Known rows, with every way that one mark hangs from another
T[X[Q W[N]]]: [-0.602 -2.319  2.051 -2.046 -0.878 -0.117  2.815 -2.937  0.102  2.238
  1.678  3.103 -3.840 -0.965 -4.201  2.522 -0.099  1.400  1.085 -1.614
 -0.061 -0.764 -0.838  0.253  0.227 -0.959 -0.210  0.416 -0.423  4.623
 -0.252 -0.209  2.344]
A[L[N]]: [-1.151 -3.077  0.101 -2.120 -1.063  2.115  0.606 -1.906  1.299  2.638
 -0.683 -0.141 -0.304  1.488 -0.640  0.642 -1.020  4.187 -0.235 -2.192
 -1.727 -1.804  0.179  1.027 -1.129 -2.543  1.778 -1.169 -0.838  5.103
  0.888  1.210  0.942]
X[Q T W[N[D L[A]]]]: [-1.299 -2.119  1.993 -1.782  0.062  2.254  3.035 -3.137  1.711  3.465
  2.242  1.640 -4.894 -0.296 -1.405  1.382  0.486  1.197  3.701 -0.447
 -1.857  0.118  2.118 -1.151 -1.040 -1.333 -1.704 -0.184 -1.170  1.090
 -0.878 -1.748  1.152]
H[W[N[L[A]] X[Q]]]: [-0.272 -1.116  0.475 -2.442 -1.101  1.352  1.902 -1.224  2.979  3.267
 -2.005  0.711 -3.088 -0.659 -1.249  1.745  0.662  0.857  0.590 -0.500
 -0.614 -0.649 -0.235  0.096 -0.987 -2.974 -0.689 -0.364 -2.480  0.318
 -0.746 -0.509 -0.053]
W[N]: [-2.210 -3.867  0.691 -0.911 -0.701 -0.358  2.204 -3.252  0.444  0.988
 -1.120  0.490 -0.325  0.084 -0.714  0.492 -0.886  3.008 -0.845 -1.549
 -1.137 -1.266 -0.144  0.253 -0.416 -2.738  1.527 -0.972 -1.728  2.111
 -1.125 -0.332  1.533]
X[Q T W[N[D]]]: [-1.770 -2.595  2.138 -1.226 -0.615  2.130  3.344 -3.361 -0.147  3.331
  2.598  2.192 -4.461 -0.542 -2.863  1.778  0.493  2.053  3.525 -3.317
 -0.282 -0.303  2.154 -0.056 -0.437 -1.022 -1.272  0.746  0.244  2.465
 -0.790 -0.369  1.781]
T[X[Q W[N[D L[A]]]]]: [-0.048 -2.001  1.552 -1.849  0.378  1.607  2.412 -2.661  1.549  3.142
  2.164  1.621 -3.386 -0.252 -2.011  0.461  0.233  0.954  2.559  0.331
 -2.484 -0.334 -0.050 -0.968 -0.227 -2.132 -0.836 -0.506 -2.012  2.382
 -0.638 -2.101  2.354]
H[F S W[N X[Q T]]]: [-0.729  1.211 -0.911 -1.830 -2.032  1.809  1.361 -0.116 -0.321  3.933
 -0.795  3.659 -8.131 -1.654 -2.268  2.611 -0.008  1.875  1.816 -2.748
  2.906 -0.814 -0.158  1.949 -0.569 -1.051  0.134  1.487 -0.046  0.877
  0.225  3.369 -1.703]
S[H[F W]]: [-0.327  0.188 -2.604  0.186 -0.520  1.981  0.570 -1.671 -0.596  2.682
 -1.311  2.675 -3.437 -0.285  4.559  0.951 -1.371  4.529 -0.688 -0.440
  0.606 -0.984 -1.242  2.747 -0.626 -2.048  3.756  0.552  0.229 -2.098
  1.426  2.685 -2.212]
N[D L]: [-1.319 -2.779 -0.611 -1.375  0.646  3.029  1.777 -2.234  0.597  3.093
 -1.434 -0.321 -1.165  1.042  1.229 -0.923 -0.631  3.554  0.427 -0.795
 -2.183 -1.679  0.674  0.804 -0.469 -3.681  0.166 -1.348 -1.883  1.996
 -0.333  0.801  2.420]
T[X[W]]: [-0.040 -2.078  0.836 -3.088 -0.484  1.158  2.073 -2.039 -0.329  3.277
 -0.351  3.170 -3.603 -0.328 -1.839  1.588 -0.680  2.070 -0.149 -1.432
  0.036 -1.387 -2.076  1.128  0.344 -1.024  0.323  0.325 -0.054  4.205
  0.655  1.823  2.682]
T[X[Q W]]: [-0.010 -1.489  1.717 -2.907 -0.611  1.587  2.409 -2.111 -0.226  3.672
  0.781  3.651 -5.765 -0.498 -3.341  2.907  0.026  1.624  0.603 -1.714
  0.469 -1.239 -1.175  1.488  0.295  0.218 -0.424  0.726  0.654  5.523
  0.845  1.854  2.680]
H[W[N]]: [-1.495 -2.997  0.044  0.056 -0.783  0.757  1.944 -2.702  1.019  1.155
 -2.336  0.414  0.197 -0.400  0.191  0.687 -0.572  2.976  0.412 -1.876
 -0.349 -0.906 -0.148  0.702 -0.354 -4.443  2.143  0.039 -1.424  0.657
 -0.473 -1.627  0.126]
H[W]: [-0.940 -2.165 -0.292 -0.849 -0.537  2.424  1.512 -1.845  0.631  2.634
 -3.292  1.009 -1.768  0.083  0.950  1.111 -0.464  3.190 -0.068 -1.938
  0.203 -1.358 -0.541  1.924 -0.329 -3.358  1.817  0.292 -0.353  1.534
  0.670  0.526  0.504]
T[X[Q W[N[D L]]]]: [-0.277 -2.109  1.104 -1.529  0.136  1.593  2.821 -2.657  0.634  2.769
  2.327  1.630 -2.639 -0.564 -3.058  0.620  0.054  1.693  2.706 -0.824
 -1.747 -0.722  0.397 -0.420  0.116 -2.851 -1.104 -0.252 -1.735  3.683
 -0.500 -1.259  2.785]
D[N]: [-2.580 -2.635  0.419 -1.304 -0.895  2.645  1.975 -1.980  0.326  1.664
 -0.740 -0.048 -0.780  1.119 -0.537  0.977 -0.489  2.830 -1.086 -1.637
 -1.248 -1.772  0.536  0.326 -0.206 -3.005  2.090 -1.116 -1.254  1.836
 -0.947  0.717  1.810]
H[F S W[N[D L] X[Q]]]: [-0.591  1.001 -2.537 -1.258 -0.651  2.757  0.672  0.043 -0.091  3.661
 -1.583  1.437 -4.113 -1.093  0.153 -0.102 -0.451  2.728  2.959 -1.490
  0.501 -1.211  0.321  1.304 -0.474 -4.218  0.384  0.615 -2.127 -1.317
 -0.108  2.119 -0.558]
L[N]: [-1.323 -2.554  0.062 -1.720 -0.737  2.116  0.952 -1.772  0.669  2.078
 -0.735 -0.073 -0.827  1.040 -0.710  0.577 -0.964  3.913 -0.869 -2.949
 -0.867 -2.166  0.338  1.063 -0.774 -2.177  1.280 -0.740 -0.759  4.123
  0.641  1.262  0.913]
L[A N]: [-1.109 -2.580  0.520 -2.050 -0.441  1.982  0.507 -1.692  1.568  2.447
 -1.012 -0.040 -1.502  1.363  0.245  0.417 -0.790  3.224 -1.064 -1.799
 -1.563 -1.812 -0.087  0.501 -1.156 -1.469  1.592 -0.958 -1.096  2.748
  0.540  0.471  0.392]
X[Q T W]: [-1.278 -1.571  2.127 -2.819 -0.891  2.429  3.109 -2.615 -0.140  4.057
  0.689  3.712 -7.274 -0.497 -2.716  3.921  0.322  1.787  1.687 -2.332
  1.030 -0.791  0.934  1.332 -0.444  1.133 -1.428  0.968  1.570  4.153
  0.627  2.280  1.424]
H[F W]: [-0.744 -1.396 -1.814 -0.182 -0.649  2.032  1.000 -2.439 -0.369  1.874
 -2.996  2.249 -3.308 -0.019  3.260  1.279 -0.964  4.224 -0.106 -1.724
  0.384 -1.185 -0.692  2.006 -0.645 -2.709  2.321  0.617  0.222  0.939
  1.107  1.904 -1.511]

Rows
[-0.871 -0.601 -2.247  1.147 -0.839  0.191  0.959 -2.457 -0.233  1.198
 -0.373  2.058 -1.334 -0.794  3.720  0.540 -1.457  4.294 -0.249 -0.366
  0.013 -0.526 -0.837  1.520 -0.718 -3.146  4.012  0.278 -0.879 -2.983
  0.332  0.585 -2.520]	S[H[F W[N]]]
[-0.368 -1.807  1.479 -2.233 -0.416  0.294  2.966 -2.794  1.004  2.010
  1.500  2.489 -3.518 -1.027 -3.659  2.193 -0.217  1.192  1.325  0.238
 -1.048 -0.769 -0.563 -0.239  0.058 -1.806 -0.857 -0.237 -1.491  4.619
 -0.243 -0.811  2.049]	T[X[Q W[N[L]]]]
[-1.051 -3.259 -0.270 -1.587 -0.500  3.598  0.434 -1.811  0.965  3.365
  0.065 -0.960  0.514  1.933 -0.015 -0.974 -0.708  4.711  1.170 -3.151
 -2.479 -1.674  1.115  0.845 -1.066 -3.589  1.589 -1.105 -0.984  3.913
  0.592  0.773  1.567]	A[L[N[D]]]
[-0.950 -2.823 -0.050 -2.928 -0.317  1.049  1.678 -1.614  2.011  3.367
 -1.025 -0.617 -0.513  0.490  0.036 -1.455 -0.111  1.792 -0.031 -1.008
 -2.467 -1.143 -0.203 -0.897 -0.968 -3.665 -0.762 -1.668 -3.703 -0.653
 -1.894  0.342  2.126]	W[N[D L[A]] X]
[-0.867 -1.913  0.933 -2.642 -0.963  2.437  3.129 -1.662  1.559  4.240
  1.610  0.768 -4.930 -0.148 -3.651  0.915  1.055  1.459  1.234 -2.841
 -0.619 -0.804  1.659  0.073 -0.836 -1.980 -2.949 -0.811 -1.785  3.123
 -1.483  1.402  1.896]	W[N[D L] X[Q T]]
[ 0.488  0.819 -2.836 -0.688 -0.951  2.455  1.558 -0.808  0.671  3.970
  1.354  1.773 -3.740 -0.886  2.386 -0.442 -0.211  3.230  1.271 -1.488
  0.104 -0.265  0.137  0.964 -1.080 -3.444  0.463  0.069 -1.645 -3.011
 -0.210  2.197 -2.128]	S[H[F W[N[D L] X[T]]]]
[-0.123 -1.784  1.910 -2.450 -0.231  0.120  2.563 -2.692  1.927  2.356
  1.291  2.561 -4.237 -0.702 -2.794  2.072 -0.108  0.562  1.216  1.338
 -1.737 -0.418 -0.938 -0.807 -0.332 -1.167 -0.626 -0.512 -1.889  3.333
 -0.353 -1.598  1.713]	T[X[Q W[N[L[A]]]]]
[-0.495  0.227 -1.254 -3.402 -1.126  2.678  0.396  1.335 -0.099  4.918
 -4.651  1.745 -3.593 -0.732 -0.997  0.740 -0.693  2.107  0.393 -2.336
  2.103 -2.037 -1.848  2.768  0.101 -2.867  1.346  0.835 -1.094 -0.128
  0.563  3.841  1.424]	H[S W[X]]
[-1.159  0.276 -2.526 -0.665 -0.434  2.407 -0.012 -0.640 -1.198  2.693
 -3.909  2.628 -4.374 -0.486  2.614  0.744 -1.727  3.921  0.933 -0.682
  1.272 -1.637 -1.156  2.723 -0.200 -2.646  3.367  0.968 -0.146 -0.270
  1.447  2.750 -1.186]	H[F S W]
[-1.799 -2.887  1.719 -1.977 -1.073  0.252  3.149 -3.342  0.197  2.074
  0.647  2.525 -3.229 -0.909 -2.024  1.988 -0.508  2.031  1.507 -2.118
  0.038 -0.512  0.454 -0.298 -0.525 -1.157 -0.225  0.307 -0.311  2.451
 -0.629  0.042  1.110]	X[T W[N]]
[-1.112 -2.382  1.535 -2.503 -1.370  2.147  2.972 -1.783  0.580  4.483
  1.735  1.387 -5.190 -0.080 -4.062  1.175  1.214  1.580  0.936 -4.677
  0.294 -0.862  1.390  0.574 -0.644 -1.086 -2.283 -0.148 -0.705  3.239
 -1.524  2.037  2.121]	W[N[D] X[Q T]]
[-1.202 -2.865 -0.173 -1.692  0.842  2.964  1.382 -2.128  1.595  3.367
 -1.710 -0.321 -1.690  1.350  2.054 -1.074 -0.508  2.877  0.163  0.311
 -2.875 -1.260  0.257  0.246 -0.850 -2.954  0.530 -1.623 -2.235  0.612
 -0.441 -0.014  1.913]	N[D L[A]]
[-0.880  0.209 -2.395 -1.935 -1.570  0.556  0.302 -0.104 -0.731  2.686
 -3.264  2.311 -3.111 -1.380  0.488  0.304 -1.321  2.797  0.732 -1.952
  1.708 -1.475 -1.701  1.588 -0.351 -3.393  2.147  0.881 -1.619 -1.576
 -0.027  2.988 -0.994]	H[F S W[N X]]
[-1.451 -2.701  0.726 -1.528 -0.038  1.757  3.105 -3.094  0.697  2.665
  1.256  1.110 -2.000 -0.440 -0.835  0.126 -0.349  2.353  3.142 -1.355
 -1.572 -0.424  1.648 -0.953 -0.635 -3.102 -1.218 -0.309 -1.565  1.303
 -0.921 -1.036  1.638]	X[T W[N[D L]]]
[-1.844 -2.843  0.566 -2.033 -0.352 -0.383  2.630 -3.236  0.725  1.083
 -0.956  1.131 -0.069 -0.820 -0.406  0.913 -1.204  2.437  1.366  0.222
 -1.626 -0.933  0.017 -0.785 -0.503 -3.213  0.131 -0.553 -2.207  1.127
 -0.754 -0.881  1.532]	X[W[N[L]]]
[-0.915  0.790 -1.528 -1.741 -1.752  1.093  0.675 -0.180 -0.703  3.105
 -2.298  2.867 -5.188 -1.500 -1.089  1.759 -0.615  2.370  1.377 -2.246
  2.159 -1.286 -0.891  1.972 -0.374 -2.285  1.216  1.285 -0.848 -0.322
  0.206  3.138 -1.136]	H[F S W[N X[Q]]]
[-1.854 -2.420  2.542 -1.875 -1.160  0.668  3.500 -3.369  0.212  2.569
  1.646  3.122 -5.406 -1.039 -3.510  3.388  0.239  1.573  2.161 -2.268
  0.541 -0.324  1.328  0.112 -0.510  0.029 -1.152  0.721  0.480  3.401
 -0.431  0.023  1.079]	X[Q T W[N]]
[-1.038 -2.798  0.172 -1.405  0.082  3.324  0.341 -1.655  1.261  3.286
 -0.116 -0.892 -0.567  1.806  0.904 -1.197 -0.492  3.672  0.371 -2.729
 -2.252 -1.748  0.799  0.350 -1.121 -2.534  1.374 -0.940 -1.296  1.689
  0.210  0.046  1.125]	L[A N[D]]
[-1.771 -2.569  0.928 -1.197  0.150  1.615  2.807 -3.280  0.443  2.324
  0.924  0.828 -1.392 -0.440 -1.153  0.626 -0.258  2.458  3.272 -1.045
 -1.941 -0.747  1.650 -0.577 -0.446 -3.131 -0.915 -0.130 -1.713  1.161
 -0.818 -1.046  2.178]	X[Q W[N[D L]]]
[-2.076 -2.754  1.901 -1.768 -0.890 -0.043  2.815 -3.509 -0.097  1.763
  0.264  2.265 -2.625 -0.899 -2.325  2.538 -0.405  2.116  1.510 -1.811
 -0.297 -0.822  0.577  0.079 -0.331 -1.137 -0.058  0.519 -0.439  2.225
 -0.506 -0.027  1.687]	X[Q W[N]]
[-0.474 -3.122  0.899 -1.539 -0.133  0.752  2.338 -2.766 -0.410  2.438
  1.443  1.702 -0.856 -0.354 -1.992 -0.535 -0.520  2.267  1.808 -2.479
 -1.230 -0.874 -0.789 -0.268  0.328 -3.126  0.429  0.048 -1.387  2.332
 -0.735 -0.750  3.061]	T[X[W[N[D]]]]
[-1.193 -2.080  1.929 -3.133 -1.943  0.799  3.136 -1.882  0.906  3.709
  0.920  2.241 -5.986 -0.534 -4.795  2.808  0.900  1.159 -0.458 -3.664
  1.114 -0.897  0.460  0.682 -0.696 -0.023 -2.102 -0.174 -0.499  4.215
 -1.238  2.468  1.312]	W[N X[Q T]]
[-1.181 -2.723  1.087 -3.303 -1.841  0.111  2.817 -1.811  0.831  3.200
 -0.154  1.678 -3.812 -0.428 -3.282  1.438  0.189  1.588 -1.075 -3.493
  0.611 -1.114 -0.296  0.349 -0.657 -1.222 -1.296 -0.541 -1.264  3.092
 -1.414  2.373  1.399]	W[N X[T]]
[-1.620 -0.836 -2.470  0.938 -0.207  2.042  0.264 -1.379 -1.147  1.975
 -2.128  1.130 -1.579 -0.545  2.535 -1.401 -1.545  4.154  2.751 -1.655
  0.028 -1.092  0.052  1.303 -0.205 -4.799  3.584  0.704 -1.393 -2.351
  0.055  0.184 -0.860]	H[F S W[N[D]]]
[-0.483  1.141 -2.387 -2.208 -1.505  1.634  1.172  0.127  0.511  3.184
 -2.083  2.607 -5.715 -1.585 -0.261  0.986 -0.824  2.155  1.506 -0.664
  1.553 -0.964 -0.564  1.101 -0.745 -3.142  0.264  0.424 -1.793 -0.360
  0.064  2.723 -1.748]	H[F S W[N[L] X[T]]]
[-1.929 -3.025  1.548 -1.134 -0.294  1.357  2.655 -3.380 -0.425  2.458
  1.064  1.350 -1.672 -0.391 -1.688  0.889 -0.113  2.561  3.062 -2.815
 -0.978 -0.712  1.471 -0.117 -0.244 -2.187 -0.159  0.534 -0.584  1.259
 -0.834 -0.558  2.323]	X[Q W[N[D]]]
[-1.676 -0.919 -1.237 -0.485 -0.196  1.466  1.053 -0.728  1.094  1.723
 -3.552  0.213 -0.620 -0.925 -0.050 -0.101 -1.428  2.612  1.669  0.887
 -0.387 -1.312 -0.280  0.883 -0.140 -5.365  2.410 -0.342 -2.933 -0.597
 -0.123 -1.347  0.414]	H[S W[N[L]]]
[-1.004 -1.456 -0.698  0.510 -0.661  0.719  1.432 -1.858  0.730  1.961
 -0.886  0.832  0.192 -0.670  1.394  0.285 -0.953  3.336 -0.157 -0.649
 -0.155 -0.723 -0.692  1.433 -0.360 -3.688  3.563 -0.068 -1.445 -2.423
 -0.176 -0.734 -0.485]	S[H[W[N]]]
[-0.628  1.206 -2.153 -1.856 -1.311  1.402  0.824 -0.048  0.294  2.891
 -2.438  2.280 -4.877 -1.534 -0.559  1.507 -0.725  2.285  1.645 -0.382
  1.192 -1.310 -0.584  1.455 -0.555 -3.157  0.566  0.569 -1.923 -0.395
  0.202  2.618 -1.208]	H[F S W[N[L] X[Q]]]
[-1.086 -0.038 -0.080 -2.451 -1.544  1.589  1.147  0.430  0.348  3.872
 -2.543  1.642 -3.858 -1.389 -3.332  1.654 -0.074  1.429  1.488 -2.410
  1.957 -1.441 -0.671  1.867 -0.010 -2.809  0.786  0.912 -1.455  0.193
 -0.291  1.876  0.965]	H[S W[N X[Q]]]
[-1.549 -1.178 -1.632  0.159  0.444  2.777  0.915 -0.636  0.679  2.423
 -2.627 -0.672  0.309 -0.465  0.644 -1.725 -1.158  3.022  3.115 -0.126
 -1.081 -1.228  0.564  0.730 -0.040 -6.295  2.356 -0.259 -3.101 -1.691
 -0.393 -1.766  1.073]	H[S W[N[D L]]]
[ 0.512  1.034 -2.858 -1.967 -1.368  1.772  0.462 -0.299 -0.634  4.179
 -1.717  2.979 -4.044 -0.646  3.244  1.024 -0.807  3.683 -1.341 -1.838
  1.575 -1.288 -2.133  2.825 -0.673 -1.638  2.212  0.730 -0.154 -2.505
  1.045  5.304 -1.719]	S[H[F W[X]]]
[-1.525 -2.170  1.561 -1.400 -0.184  2.381  3.497 -3.237  0.835  3.086
  2.382  1.604 -4.139 -0.602 -2.473  1.571  0.329  1.909  3.935 -1.555
 -1.181 -0.233  2.495 -0.594 -0.660 -1.890 -2.071  0.104 -0.829  2.482
 -0.718 -0.994  1.623]	X[Q T W[N[D L]]]
[-0.763 -2.132  0.932 -3.744 -1.224  0.330  2.520 -1.557  2.747  3.468
 -0.439  1.153 -4.147 -0.153 -1.888  1.090  0.239  0.755 -0.867 -0.514
 -1.052 -0.718 -0.349 -0.691 -1.233 -1.455 -1.709 -1.487 -2.684  1.764
 -1.547  0.970  0.737]	W[N[L[A]] X[T]]
